Known rows, with every step that occurs:
nizuto > ledog > gosib > denu: [ 4.372  4.328 -1.630 -1.584 -0.635  7.755  1.900 -0.945 -2.436 -5.638
  6.056  4.620 -3.285 -1.709  0.283  3.217  1.818  1.880 -0.736]
nizuto > ledog > gosib: [ 0.754  1.644 -2.509 -0.784 -0.858  7.104  3.195 -1.529 -2.021 -4.221
  7.005  2.944 -1.250 -2.101  0.826  4.347  1.089  5.693 -0.863]
gosib > denu: [ 3.288  3.290 -1.126  0.195 -0.824  6.754  1.771 -0.499 -0.042 -2.459
  6.176  5.553 -3.022 -2.366 -0.388  2.327  2.434  1.898 -0.576]
nizuto > mokon: [ 0.770 -0.380  1.418 -0.085 -0.386  6.778  2.591 -3.719  2.365  2.629
  6.459  4.694 -1.097 -1.987 -1.504 -1.346  1.203  4.957  0.279]
bobi > takov: [-0.093 -0.147 -0.896  0.670  0.601  5.560  2.069 -0.188 -0.688  0.387
  8.544  4.684 -2.344 -1.290 -2.741  1.499  5.930  4.479  0.685]
maniz > ledog: [-2.889 -0.174  2.273  0.861 -0.713  4.131  1.864 -3.086 -0.920 -1.603
  5.410  4.425 -0.568 -3.717  0.856  6.553  4.405  7.451 -1.894]
mokon > denu > bobi > takov: [-1.733 -1.220 -0.133 -2.076  3.018  2.227  3.160  5.042 -0.027  2.229
  5.020  3.276 -1.026  1.552 -4.401  3.199  5.082  4.105 -1.746]
nizuto > mokon > denu > ledog: [-3.104 -1.500  5.085 -2.105  2.855  3.340  3.586  1.124  0.855  1.643
  3.955  1.667  0.429  0.570 -0.480  2.142  2.119  5.427 -3.244]
ledog > gosib > denu > bobi > takov: [ 2.923  0.393 -0.791 -3.133  1.313  5.123  1.529  4.291 -2.499 -1.024
  5.770  4.833 -5.043  0.133 -4.410  2.415  4.478  2.481 -2.412]
gosib > nizuto > ledog: [ 0.226 -0.923 -2.452 -4.046  0.085  6.887  1.538 -6.437  1.198 -2.737
  6.374  6.514 -1.303 -2.143  1.212  4.283  2.156  3.384 -0.829]
ledog > mokon > denu > bobi > takov: [-0.921 -1.733 -1.919 -0.945  4.094  1.188  2.325  4.692 -0.428  2.421
  5.886  4.557 -0.156  1.216 -3.020  2.324  5.281  4.281 -1.533]
ledog > mokon > denu: [-1.814  0.916 -3.627  2.795  2.965  1.169  2.247  3.104  2.064  1.322
  7.043  4.077  3.784 -1.103  1.807  2.695  1.936  5.228  0.418]
ledog > mokon: [ 0.720 -0.288 -4.847  3.582  1.407  4.191  1.769 -0.974 -0.120 -0.066
  9.100  6.726  1.229 -3.369  2.690  1.404  2.523  6.231  0.187]
maniz > ledog > mokon: [-1.030 -0.943 -1.721  3.098  1.899  2.763  0.702 -2.381 -1.712 -1.042
  7.532  6.555  1.241 -4.284  3.588  4.047  4.244  7.331 -0.933]
nizuto > mokon > denu > bobi > ledog > gosib: [-0.587  0.328  0.400 -2.215 -1.293  5.337  2.172  4.440 -1.780 -0.021
  3.353  0.316 -1.155  0.186 -3.363 -0.580 -0.519  4.436 -2.713]
denu > bobi: [-0.930 -1.368 -0.894 -1.832 -0.511  4.303  4.293  2.131  0.293  0.809
  3.950  4.576 -1.688 -0.993 -2.351  4.595  1.903  6.194 -3.866]
mokon > denu > bobi: [-3.109 -0.651 -0.637 -2.362  1.298  1.489  4.536  5.258  1.437  1.869
  2.853  2.388  0.797  0.530 -2.587  5.374  1.363  5.328 -3.618]
mokon > denu: [-3.118  1.597 -1.335  0.913  0.706  2.544  3.257  2.851  2.491  0.951
  5.837  1.968  2.336 -0.882 -0.475  4.205  1.744  5.135 -0.261]
gosib > nizuto > ledog > maniz: [ 0.099  2.900 -4.136 -1.887  1.175  5.647 -0.227 -3.361  0.588 -1.052
  7.445  6.965  0.184 -1.814  4.194  5.690  2.519  4.751 -0.817]
gosib > nizuto: [ 0.825 -1.203 -3.614 -3.221 -1.177  6.743 -0.112 -1.700  3.270 -0.474
  7.727  6.275 -1.983 -4.000  0.448  4.181  0.368  5.063 -1.180]

Rows:
[-4.086 -0.779  3.046 -1.072  2.078  2.853  3.780  3.118 -0.263  0.011
  4.322  1.630  0.631  0.118  0.516  5.240  2.795  6.267 -3.715] : mokon > denu > ledog
[-3.259  0.366 -1.471  2.246  3.310  0.128  1.206  1.742  0.572  0.527
  6.027  3.920  3.815 -1.660  2.164  4.897  3.333  6.252 -0.346] : maniz > ledog > mokon > denu
[-2.133 -1.223 -2.636 -0.730  2.926  0.505  3.599  5.191  0.965  1.951
  3.956  4.118  2.014  0.501 -0.881  4.148  1.520  5.573 -3.238] : ledog > mokon > denu > bobi
[-2.439  0.901 -3.201  2.959  1.524  1.708  1.446  2.561  0.131  1.080
  5.958  2.905  3.687 -0.645  1.063 -0.045  2.194  3.666  0.229] : bobi > ledog > mokon > denu
[-3.515 -0.089  0.716 -0.910 -1.222  3.356  3.076  3.498 -1.172  0.912
  2.042  1.407  0.212  0.906 -3.362  0.657  2.200  3.408 -3.209] : mokon > denu > bobi > ledog
[-3.100  3.493 -1.512  0.544  0.436  2.839  0.821  4.373 -1.144  1.596
  3.865  2.755  1.167  0.739  0.270  2.656  2.403  4.788 -2.575] : mokon > denu > bobi > ledog > maniz
[-0.005 -0.159 -0.792 -3.791  1.177  4.182  0.229  1.980  4.128  2.143
  5.601  2.504  0.917 -1.092 -0.916  1.324 -1.565  4.151 -0.353] : ledog > gosib > nizuto > mokon > denu
[-1.914  0.467  1.119 -0.397  1.479  3.185  2.762  0.726  3.459  3.316
  5.365  2.287  2.224 -0.442 -1.624  0.287  0.637  4.120  0.588] : nizuto > mokon > denu
[-1.987 -1.410  1.503 -3.272  1.979  2.116  4.162  3.543  2.510  3.548
  2.536  2.845  0.464  1.113 -3.533  2.200  0.579  4.392 -2.952] : nizuto > mokon > denu > bobi
[ 2.142 -0.344 -4.574 -3.705 -1.602  7.292 -0.830  0.702  1.759 -1.996
  7.955  4.577 -2.501 -4.270  0.695  5.090 -1.426  6.024 -1.926] : ledog > gosib > nizuto
[ 4.565  4.272 -2.065 -0.467 -1.516  7.316  0.984  1.883 -1.382 -4.142
  6.573  4.263 -3.671 -2.555 -0.314  2.908  0.750  2.982 -1.000] : ledog > gosib > denu
[-3.127 -1.615 -0.519 -0.886  3.391 -0.252  2.862  4.315  0.211  1.319
  2.816  4.096  1.934 -0.259 -0.185  5.714  2.664  6.171 -3.760] : maniz > ledog > mokon > denu > bobi
[-0.948 -2.082  1.506 -2.918  3.199  2.678  2.782  3.576  0.644  3.600
  4.583  3.369 -1.291  1.745 -5.079  0.663  4.728  3.391 -1.431] : nizuto > mokon > denu > bobi > takov
[-0.288  1.845 -1.982  1.010 -3.479  7.535  1.263  1.662 -3.026 -2.862
  6.363  1.177 -1.875 -2.343 -1.074  0.910  0.521  5.554 -1.261] : bobi > ledog > gosib
[-1.342  1.014 -1.249 -1.224 -1.944  4.791  2.000  5.726 -2.529 -1.815
  3.535  0.153 -0.750 -0.100 -2.591  1.925  0.023  5.017 -3.245] : mokon > denu > bobi > ledog > gosib
[-1.831 -1.807  0.908 -4.136 -0.604  4.241  1.065  1.868  0.937  2.146
  2.012  2.682 -0.759  0.763 -3.670 -1.260  0.525  2.391 -3.323] : gosib > nizuto > mokon > denu > bobi > ledog
[-0.828  1.134  0.155  0.043 -1.301  5.031  1.387  0.649 -2.508 -3.397
  6.185  2.386 -1.386 -3.702  0.701  6.826  1.712  8.512 -2.237] : maniz > ledog > gosib
[-2.415 -2.177  4.007 -4.446  2.888  3.795  1.764  0.795  1.953  1.933
  3.958  2.734 -0.070  0.005  0.132  2.434  1.097  5.103 -3.782] : gosib > nizuto > mokon > denu > ledog
[-2.837 -0.898  2.172 -1.613 -0.861  4.061  2.674  2.100 -0.627  2.263
  1.637  1.709  0.180  1.256 -4.135 -1.768  1.525  2.618 -2.614] : nizuto > mokon > denu > bobi > ledog
[ 2.210  0.194  1.341 -3.383  1.744  4.329  0.970  3.344 -3.223 -1.712
  4.721  4.555 -5.000 -0.184 -3.865  3.911  5.609  3.493 -2.940] : maniz > ledog > gosib > denu > bobi > takov
[-0.930  0.003  2.494 -2.287  1.126  4.745  2.612  4.014 -0.991 -0.846
  5.095  0.359 -0.542 -0.431 -0.241  3.190 -0.085  6.897 -3.307] : nizuto > mokon > denu > ledog > gosib
[-1.237 -1.883 -1.573 -1.752  4.759  1.623  2.825  2.600 -1.230  1.048
  5.549  4.916  0.033  1.804 -2.651  2.279  5.875  3.021 -1.233] : nizuto > ledog > mokon > denu > bobi > takov
[-1.219 -2.046 -3.098 -3.888  3.485  1.312  2.430  2.354  1.287  0.747
  3.658  5.393  1.622  0.740  0.182  4.589  1.243  4.160 -3.296] : gosib > nizuto > ledog > mokon > denu > bobi
[ 2.983 -1.191 -1.157 -4.719 -0.877  7.874 -0.622 -2.163  3.184  1.047
  7.177  4.895 -2.735 -3.060 -0.633 -0.250 -1.782  4.671 -0.708] : ledog > gosib > nizuto > mokon
[ 3.191  3.728  0.196 -0.904 -1.025  6.267  0.209  0.777 -2.551 -4.825
  5.559  4.125 -3.520 -3.005  0.389  5.016  2.223  3.892 -1.724] : maniz > ledog > gosib > denu
[-2.070 -0.653  0.418 -0.545 -2.422  5.554  2.983  0.712 -2.074 -0.154
  3.202  3.071 -1.824 -0.494 -3.236 -0.048  2.638  3.776 -3.387] : denu > bobi > ledog
[-0.399 -1.814 -0.143 -1.778  1.432  4.167  2.859  2.167 -1.196  1.375
  6.115  4.845 -3.254 -0.137 -4.368  2.699  5.396  4.362 -1.992] : denu > bobi > takov
